What can hang from each mark
Q459: Q999
Q999: Q459 Q713
Q418: Q722
Q526: Q697
Q713: Q212 Q418 Q999
Q212: Q697 Q713
Q697: Q212 Q446
Q446: Q697

Each row was made from one small tree. The marks that hang from a mark follow it in brackets, in the order of their numbers. Every link used is in the known rows. Write each row's tree.
Known rows
Q212{Q697 Q713{Q999{Q459}}}: [ -5  -8 -20   1  19 -30   5  -1 -21   0 -11  -6   2  25  -2  -1]
Q459{Q999{Q713}}: [  0   4 -14  -2 -23  16  22  23  -4  -1  15 -10   2 -50  -4   5]
Q212{Q713}: [ -2   2 -10  -7   5  -9   8  12 -11   4   0  -5   4   2  -1  -1]
Q212{Q713{Q418 Q999{Q459}}}: [  8 -10  -5  -4  10   0  -2 -11   0   3  -6   4  -4  19  -2  -7]
Q446{Q697{Q212{Q713{Q418{Q722} Q999{Q459}}}}}: [-19   7  22   3   0   6   3  23  -4   3   9   1   2  14   9   5]
Q212{Q697{Q446} Q713{Q418{Q722} Q999}}: [ -1   6  -7   0  12 -15 -15  -5  -3  -9 -23  -1  -2  27   3  -8]
Q999{Q713{Q212{Q697} Q418}}: [ 17 -14   4  -3  26 -16  -2 -18  -5   1  10   4  -3   5   1   0]
Q697{Q212{Q713} Q446}: [-23  12   6   2 -33  25  -4  23   6  -3  -5 -21   1   5   0   4]
Q999{Q459 Q713{Q418}}: [ -2  -4  12  -2   8 -18  20  -4  -5   3  25   7  -1  -4  -2  18]
Q999{Q713}: [  5   4   8  -4   9  -6  20   7  -6   3  17  -3   1 -15  -1  10]
Q697{Q212{Q713{Q418{Q722} Q999{Q459}}} Q446}: [-21  12   8   4 -30  32 -10  10  13  -5  -9 -12  -4  15   1   4]
Q713{Q212{Q697} Q418{Q722}}: [  3   7  -2  -3  13 -21 -16 -17   6  -1  -4  18  -2   0   3  -6]
Q999{Q459 Q713{Q212{Q697{Q446}} Q418}}: [  1 -16   2   1  19 -27   9 -13 -10   0  15  -1   2   8  -1  19]
Q713{Q212 Q418{Q722} Q999{Q459}}: [ 10  -4  -1  -1  11  11 -10 -31  17   3  -7  17  -7   5   0  -1]
Q526{Q697{Q212{Q713{Q999}} Q446}}: [  2  11  34   7 -13  17  -1   4   0   4  -4   4   5  13  -8   5]
Q459{Q999}: [ -7  12 -16   0 -38  17  17  25   5   0   8  -5   5 -56  -5  -2]
Q713{Q212{Q697} Q418 Q999}: [ 27 -18  -2   2  18   0 -22 -40  16   2 -16  14  -7  17  -1 -22]

Which tree is each row?
[-14   4  24   2  -3   3   0  25  -3   4  11   0   4  12   8  -2]
Q446{Q697{Q212{Q713{Q418}}}}
[ 21 -20   1   1  10  11 -10 -37  19   6  -5  14  -6  10  -3  -9]
Q713{Q212 Q418 Q999{Q459}}
[  0  -1  -9   1   3 -18  -2  -2   0   1  -7  -6   8  -6  -1   1]
Q713{Q212{Q697{Q446}}}
[  5   1  -9  -2 -23  17  13  14   2  -2  15  -2  -1 -44  -3  -1]
Q459{Q999{Q713{Q418}}}
[ -2 -14  -5  -2  18 -18  25  -2 -17   6  22  -7   4  -6  -2  26]
Q999{Q459 Q713{Q212}}
[-17   6   2   1 -15  22  -5   2   3   2   0  -1  -8  16   1  -3]
Q697{Q212{Q713{Q418{Q722} Q999{Q459}}}}
[-14   9  23   2   0  10  -1  23  -1   2   6   2   1  13  10  -1]
Q446{Q697{Q212{Q713{Q418{Q722} Q999}}}}
[ 16 -12   6  -2  21 -14  -3 -15  -2  -1   7   1  -1   4   1   2]
Q999{Q713{Q212{Q697{Q446}} Q418}}
[ 31 -17   3  -2  11  20 -19 -39  25   6 -11  14  -8   8  -2 -20]
Q713{Q212 Q418 Q999}
[-19  12  23   1  -3   3   1  28  -4   2  10   2   4   9  10   2]
Q446{Q697{Q212{Q713{Q418{Q722}}}}}
[ -1  16  11   1  -5  10   0 -16  21   0  -1  21  -7  -3   0  -1]
Q713{Q418{Q722} Q999{Q459}}
[ 13 -10 -10   4  10   3  -8 -18   8   1 -19  -7   2   5  -2  -7]
Q713{Q212{Q697{Q446}} Q999}
[ -5   0 -14   0  21 -28  -6  -9 -14  -4 -12   6  -3  29   1  -4]
Q212{Q697 Q713{Q418{Q722} Q999{Q459}}}
[  2   2 -16  -1 -15  11   6  12  -1  -6   7  -7   1 -39  -1   4]
Q459{Q999{Q713{Q212{Q697{Q446}} Q418{Q722}}}}
[ -1  -1 -13   2  10 -16  -4   3 -11  -6 -22 -14   3  22   0  -5]
Q212{Q697{Q446} Q713{Q999}}
[  1  10   0  -1   6 -16 -18 -13  11  -4  -9  13   0  -1   4  -3]
Q713{Q212{Q697{Q446}} Q418{Q722}}
[ -3   2  -6  -1   7 -30 -12   3  -7  -7 -13  -3   3  22   1  -7]
Q212{Q697{Q446} Q713{Q418}}
[  3  -6 -23  -1 -12   7  15  15 -10  -1  11 -12   3 -41  -3   4]
Q459{Q999{Q713{Q212{Q697}}}}
[-10   5 -13   0   5 -31   0  15 -16  -6 -13 -13   7  14   0   1]
Q212{Q697{Q446} Q713}
[  9  -8 -17  -1 -11   8   7   6  -3  -2  10  -4   0 -36  -3  -2]
Q459{Q999{Q713{Q212{Q697} Q418}}}
[  6   0 -16  -3 -14  17   9  10   0  -2  12  -3  -1 -43  -1   2]
Q459{Q999{Q713{Q212 Q418{Q722}}}}
[ 4 13 32  4 -2 11 -3 -5 -4  7  2 19  0 15 -6  0]
Q526{Q697{Q212{Q713{Q418{Q722} Q999}}}}
[-16   8   5   3 -30  35  -6  15  10  -3 -11 -21  -2  11   0   0]
Q697{Q212{Q713{Q999}} Q446}
